What can hang from each mark:
tupi: nago neze nokira perim
sibav: geni tupi
geni: nago sibav
nago: geni tupi
neze: geni tupi
nokira: tupi

Known rows, with every way that one mark hangs from another:
nago{geni{sibav}}: -1.523	1.119	0.047	-0.505	1.170	-0.327	-0.456	0.238	0.035	0.358	-1.653	2.015	-0.958	-2.160	-0.100	-1.092	2.533	1.157
tupi{nago{geni} neze}: 0.572	-0.892	-2.065	-2.457	-0.018	4.125	-1.960	0.715	0.524	-0.526	-0.155	-0.477	-1.957	-2.145	1.094	0.555	-0.033	2.425
nago{geni tupi}: -0.202	1.360	2.747	1.169	1.871	0.826	-0.519	2.497	-2.261	0.083	-3.340	2.814	-0.372	-0.538	-0.554	-1.770	0.434	1.245
tupi{neze perim}: -0.534	-1.138	-3.463	-3.793	-0.042	1.475	-1.308	0.309	-1.146	-2.904	2.255	-2.444	-0.679	0.194	-0.227	-0.317	0.697	0.074
nago{geni}: -0.046	-0.308	1.585	0.657	0.857	1.694	-0.645	1.135	-0.573	0.188	-2.300	1.034	-0.010	-1.969	-0.215	-0.224	0.705	1.218
nago{tupi{nokira}}: -1.675	0.369	0.242	-1.314	0.495	-0.678	-1.269	0.423	-0.365	-0.956	0.259	1.662	1.076	1.725	0.308	0.563	-0.568	-0.543
geni{nago{tupi} sibav}: -2.441	4.272	-1.466	-1.507	0.559	-2.538	1.320	-1.499	-0.191	0.181	-0.571	2.090	-1.715	0.701	-0.932	-1.509	1.236	-1.361
neze{geni}: 0.779	0.191	0.794	-0.660	0.288	2.139	-0.907	0.521	0.198	-0.551	0.123	-0.399	-1.217	-1.623	-1.024	-0.021	0.927	-0.254
sibav{tupi{nokira perim}}: -2.048	-0.296	-1.713	-3.332	0.919	-0.583	-2.567	-1.329	-0.213	-2.679	1.354	0.616	0.765	0.977	-0.213	1.601	-0.946	-3.447
tupi{nago neze{geni} nokira perim}: -0.445	-2.539	-4.990	-8.026	0.203	4.878	-3.806	-0.475	1.834	-3.759	4.129	-3.956	-0.929	-1.348	0.204	2.413	0.898	-0.750
neze{geni tupi}: 0.956	0.906	1.223	-0.102	0.003	2.565	-1.103	0.359	-1.604	-3.537	-0.129	0.162	-3.064	-1.259	-2.511	-0.448	-0.163	-1.511
tupi{nago{geni{sibav}} perim}: -1.507	-0.344	-2.604	-4.478	2.574	1.117	-0.881	-0.212	0.849	-0.782	-0.603	-1.259	-0.852	-2.389	-0.603	-1.045	3.051	0.360
sibav{geni{nago{tupi{neze nokira}}}}: -1.382	1.032	-3.146	-3.682	-1.547	2.519	-2.649	-1.192	0.715	-1.854	0.761	1.376	-1.156	-1.831	1.468	3.414	-0.727	-1.381
tupi{nago{geni} neze nokira perim}: -1.450	-2.830	-4.349	-6.576	0.687	4.380	-3.590	0.159	1.129	-2.918	1.793	-2.454	0.160	-1.827	1.032	2.068	0.835	0.759
tupi{neze}: 0.032	-0.207	-2.193	-1.449	-1.251	1.346	-1.118	0.147	-0.489	-1.232	1.433	-0.370	-1.351	0.055	0.713	0.355	-0.341	0.933
nokira{tupi}: 0.047	0.336	1.001	1.495	-0.705	1.669	-0.762	-0.023	-2.100	-0.347	0.476	0.949	1.064	0.054	0.333	0.827	0.662	-0.522
geni{nago{tupi{neze nokira perim}} sibav}: -4.365	2.119	-5.703	-7.157	0.066	-0.872	-1.525	-1.842	0.027	-3.660	2.880	-0.325	-0.985	1.259	-0.245	0.399	1.927	-2.002

Rows:
-0.818	-1.969	-2.990	-4.216	-0.357	4.175	-3.352	0.009	1.922	-1.399	1.072	-0.533	-0.401	-1.846	1.873	2.563	-0.191	1.686
tupi{nago{geni} neze nokira}
-0.019	-0.890	-1.677	-2.390	0.740	3.131	-1.213	-0.534	-1.207	-1.443	1.633	-2.058	1.165	-0.158	-0.160	0.990	1.273	-1.294
nokira{tupi{nago perim}}
0.132	1.915	-1.449	-1.593	-2.082	5.183	-2.069	-1.147	-1.612	-2.140	2.050	-0.309	-1.979	-1.955	-0.257	2.012	1.289	-1.205
nokira{tupi{neze{geni{nago}}}}
-1.566	2.851	0.516	0.327	1.442	-1.129	-1.351	-0.534	-0.723	0.283	-2.613	4.701	-2.261	-1.520	-0.255	-1.067	0.580	-0.754
nago{geni{sibav{tupi}}}
-3.633	0.315	-3.059	-5.600	1.493	0.448	-3.048	0.968	-1.452	-3.565	0.660	1.129	-0.536	-0.208	-0.167	-0.849	2.645	0.475
nago{geni{sibav} tupi{neze nokira perim}}
-0.603	0.453	-4.457	-5.723	0.136	4.453	-3.030	-0.730	-0.801	-3.150	3.638	-2.154	-2.202	-1.905	-0.250	0.507	3.525	-0.622
nokira{tupi{nago neze{geni{sibav}} perim}}
-1.300	-0.530	-2.347	-5.769	0.834	2.835	-3.518	1.164	-1.298	-4.549	2.397	-1.248	-0.780	0.227	-0.880	0.179	0.982	-0.791
nago{tupi{neze{geni} nokira perim}}
-4.103	2.612	-4.276	-5.333	0.583	-2.277	-1.584	-4.024	1.313	-2.354	1.815	1.200	-0.535	0.403	-0.648	1.610	0.707	-4.845
geni{nago sibav{tupi{nokira perim}}}
-1.323	2.935	-1.730	-2.751	-0.093	0.394	0.046	-2.173	1.641	-0.311	0.678	0.074	-2.531	-2.197	-1.323	0.132	2.519	-1.757
neze{geni{nago sibav}}
-2.906	0.271	-6.610	-7.584	0.390	0.145	-3.603	-2.715	1.643	-3.027	3.695	-0.057	-1.888	0.631	0.981	1.736	-0.044	-2.262
geni{sibav{tupi{nago neze nokira perim}}}
-3.118	1.677	-3.552	-6.283	0.348	1.280	-1.641	-3.004	0.668	-5.667	2.385	-1.285	-2.439	-1.343	-3.014	1.086	2.326	-4.478
neze{geni{nago sibav} tupi{nokira perim}}
0.536	1.489	-0.146	-1.634	0.206	2.546	-1.843	1.769	-1.901	-2.014	0.395	0.906	-2.865	-0.234	-0.740	-1.353	0.056	0.780
nago{tupi{neze{geni}}}
-0.934	0.647	-1.302	-2.111	1.454	0.917	-0.632	-0.378	1.634	0.943	-1.174	0.720	-1.471	-2.269	0.348	-0.366	1.995	1.394
tupi{nago{geni{sibav}}}
0.223	2.396	-0.716	-0.157	-0.621	1.205	-1.232	-2.535	0.749	0.200	-1.679	2.964	-2.051	-2.968	0.273	2.421	-1.648	-3.534
sibav{geni{nago} tupi}
-1.687	0.511	-2.053	-5.135	0.099	3.240	-1.945	-2.005	0.062	-5.886	1.917	-2.185	-1.549	-1.203	-2.976	1.823	0.683	-4.321
neze{geni{nago} tupi{nokira perim}}
-2.044	-1.207	-6.344	-9.014	0.352	2.911	-3.640	-1.614	2.587	-3.618	4.465	-3.235	-1.789	-1.460	0.079	1.589	2.632	-0.894
tupi{nago neze{geni{sibav}} nokira perim}
-1.787	1.224	-4.318	-6.327	-0.673	3.178	-3.875	-2.503	0.312	-4.285	2.854	-0.566	-2.139	-1.051	-0.846	2.684	-0.511	-3.906
sibav{tupi{neze{geni{nago}} nokira perim}}
-1.360	3.269	-2.776	-2.777	-1.868	3.400	-1.854	-2.011	-0.853	-1.866	2.505	0.732	-2.800	-2.115	-0.295	1.222	2.897	-1.218
nokira{tupi{neze{geni{nago sibav}}}}
-0.492	-0.023	0.440	-1.852	-0.424	2.670	-2.553	-0.533	-0.172	-4.483	1.124	0.231	-1.794	-0.776	-1.707	1.620	-0.430	-2.049
neze{geni tupi{nokira}}
-0.359	0.589	-3.668	-5.378	-0.412	3.866	-1.455	-0.969	-0.186	-3.362	2.323	-3.247	-2.272	-1.933	-1.515	0.628	1.652	-1.612
tupi{neze{geni{nago}} perim}
0.388	-0.357	-1.648	-2.994	-0.307	5.211	-3.039	0.722	-3.158	-3.931	2.694	-1.835	-0.782	-1.449	-0.842	0.541	2.372	-0.817
nokira{tupi{neze{geni} perim}}
0.980	-0.953	-2.998	-4.589	-0.059	6.504	-3.250	0.112	-1.488	-3.315	3.168	-3.063	-1.213	-1.687	-0.320	1.173	1.823	-0.600
nokira{tupi{nago neze{geni} perim}}
0.047	0.246	-2.190	-3.011	1.670	0.704	-1.351	-1.222	0.089	-1.106	0.431	-0.444	-1.130	0.360	-0.633	-0.011	-1.206	-2.568
sibav{tupi{nago perim}}
